Known rows, with every way that one mark hangs from another
k472(k464(k500) k550): [ 23   0 -47  22 -20  -8   9 -14 -11  -1  -1 -24  -8  14  17 -11 -17  -8
 -26  24  21 -34 -30]
k472(k464(k500(k550) k579)): [ 26 -15 -38 -23  -1 -16   1 -43  42   4  21 -20 -24   2  20 -20  -8  -6
 -48  27 -27 -43  27]
k472(k228 k464 k550): [ 10  -7  -6  30 -16   5   0 -48 -22 -12   4 -10  -4  10 -16   9 -19  -9
 -24  14  49 -45 -73]
k472(k228 k464 k879(k550)): [ 20  -2  27  23  -1  -7   9 -29 -35 -26  31 -41  12   7  -1   5 -26  15
 -61  26  31  10 -22]
k518(k579(k500(k464))): [  7  -9   8  10   7   7  23 -56   4  -5   6 -23  14   0  21  -9  -2 -19
 -21  11   8   2  54]
k500(k464 k550): [ -8 -23 -18  -9   5 -10 -18 -51  11 -10  22 -19 -10   7  22 -27  12  -9
   7 -12 -22  -5  25]
k550(k879): [  2   9  -3  -3  -5  -7  -8  -5  15   7 -15  13  -1  14 -17 -15 -18  15
   5   7 -17  -8  -7]
k579(k500): [ 14  -1  16  10   6   1  14 -16 -20  -9  10   1  11  -2  -3   0  -6  -2
 -19  17 -21  11   2]
k879(k550): [ 12   5 -10   6   5  -4  -3   6  -4  -1  14 -18  -9  -5   5   3  -6   9
 -35   2 -10  38   7]
k228(k472(k550 k879)): [  7 -16 -25  22  -5   1   7 -24 -56 -10  12 -20  -2  20   8   6 -11 -11
 -14  18  18 -30  -2]
k464(k500): [ 13  10 -14  -2   3  -5  11  -8   8   3   2 -15   6   3  26  -6  -1  -1
 -26  16 -12  13  12]
k500(k464(k579(k518)) k550(k879)): [  2  11 -11 -34   7 -23 -33 -79  71  -8  21   2 -25  19   2 -23 -12  14
 -41 -11 -41 -59  71]
k579(k500(k464 k550)): [  5 -23   0   1  10  -9  -3 -66  -9 -19  31 -18   0   4  19 -27   5 -11
 -13   4 -43   7  28]
k228(k472(k464(k500) k879(k550))): [ 42 -18 -35  12   5 -20  19   1 -36 -27  35 -64  -3  11  30 -12 -24   2
 -51  43   4   7  33]
k472(k464 k550): [  9  -8 -32  24 -22  -2   0  -5 -20  -4  -3 -10 -15  10  -6  -4 -17  -5
  -1   8  30 -47 -43]
k464(k500 k579(k518)): [ 20  34  -2 -23   8 -12   1 -30  52  -3  17  -9  -7   5  20  12  -6   5
 -79  15 -13 -33  72]
k472(k228 k464(k500 k579) k550): [ 30   5 -19   2 -15  -2   7 -68   6  -1  13 -26 -10   8  10   7 -22 -11
 -81  34  20 -51 -24]
k228(k472(k464(k500) k550 k879)): [ 29 -16 -46  25 -13 -12  21 -21 -49 -17  16 -44  -1  26  26 -10 -23 -14
 -30  42  30 -48  -3]
k500(k464(k579(k518))): [  6  16  11 -29   4 -12 -17 -41  37 -21  29 -19 -12   5  17   2  -2   3
 -42 -13  -3 -47  81]
k228(k472(k464(k500 k579) k550 k879)): [ 37 -15 -45   1 -14 -12  18 -33 -29 -11  22 -47 -14  19  27  -6 -25 -13
 -63  46   9 -71  29]

Rows
[ -1 -20 -17 -36   4 -10 -18 -63  30  -2  31 -22 -24  -1  22 -21   9  -9
 -26  -9 -40 -25  53]
k500(k464(k579) k550)
[ 21  24  29 -10  12  -4   5 -36  22 -14  24   8  -2  -3  -5  19 -11   4
 -70  13 -21 -39  63]
k464(k579(k500 k518))
[ 21   8  -1  36 -17  -5  19 -61 -43 -13  12 -36  17  27  17   1 -26  -4
 -64  41  40 -29 -41]
k472(k228 k464(k500) k550 k879)
[ 17  32 -25 -26  11 -22 -15 -68  84  11  12  11 -20  17   6 -12 -16  17
 -77  17 -53 -45  62]
k464(k500(k550(k879)) k579(k518))
[  0   0  -8 -31  12 -16 -25 -75  53 -15  38 -14 -23   6  18  -9   6  -1
 -45 -16 -28 -53  80]
k500(k464(k579(k518)) k550)
[ 18  19   7 -13  14 -14 -11 -76  54  -2  19  28 -15  12 -19  -6 -21  16
 -71  18 -60 -46  52]
k464(k579(k500(k550(k879)) k518))
[ 28 -28 -20  13   3 -15   9   9 -43 -30  35 -50  -7   8   7  -6 -24   4
 -26  28  18  -7  18]
k228(k472(k464 k879(k550)))
[ 14  22 -22 -23  16 -16  -8 -64  68   3  25  -3 -18   5  22   5   3   2
 -78  11 -38 -39  73]
k464(k500(k550) k579(k518))
[ 15  10  10 -13  19  -7  -4 -68  36 -10  32  13 -13  -2  -5  10  -3   1
 -72  12 -44 -41  64]
k464(k579(k500(k550) k518))
[ 11  18   7  11  15 -15 -10 -63  37  -9  11  29  -3  17 -22 -11 -20  16
 -36  13 -45 -27  21]
k579(k500(k550(k879)) k518)
[ 23  -8   6  -7   3 -14  10 -92  10  -8  34 -33   3  12  19  -7 -15  -4
 -90  44  -7 -37  16]
k472(k228 k464(k500(k550) k579) k879)
[ -2   9  22  32  -9   9   8 -62 -47  -7   5 -10  18  21  -2  16 -14  -1
 -50  17  31 -11 -37]
k472(k228 k550 k879)
[ 15 -13 -21   9  -2 -20  13 -33  -5 -11  19 -29   5  19  28 -26 -11   1
 -33  31  -7 -21  14]
k472(k464(k500(k550)) k879)
[ 12  12  26   6  11 -10  -2 -43  -3 -35  30 -16  12   9  15  -4  -5   0
 -30   1  -7 -15  56]
k579(k500(k464) k518)
[ 34  12 -47  -7 -25 -15   0 -29  25  14  -9 -10 -23  23   4 -23 -38   8
 -55  37 -13 -66  -6]
k472(k464(k500 k579) k550(k879))
[  8   9   4   0  13 -21 -19 -83  29 -24  24   2   0  24  -2 -28 -16  11
 -28   5 -45 -26  43]
k579(k500(k464 k550(k879)) k518)
[ 15 -12   0 -16  12  -3   2 -60  16   5  24   5 -13  -7  -1  -6  -1  -6
 -54  17 -60 -13  38]
k464(k579(k500(k550)))
[ 32   7  12  21   2 -15  18 -36 -28 -22  32 -56  17  11  23   1 -27  11
 -86  43  19  25  -7]
k472(k228 k464(k500) k879(k550))
[ 16  -4  -3 -18   6  -9  -4 -66  33  11  10  21 -15   7 -15 -21 -19   9
 -50  24 -74 -21  27]
k464(k579(k500(k550(k879))))
[  7  -4 -13  31 -24  -5   9 -10 -47 -12   4 -21   1  24   3  -6 -23   4
 -17  19  37 -49 -27]
k472(k464 k550 k879)
[ 28  -1  36  24 -15   5  23 -78 -52 -20  26 -22  11  14  -8  10 -34  -4
 -90  44  17 -50 -18]
k472(k228 k464(k579(k500)) k550 k879)
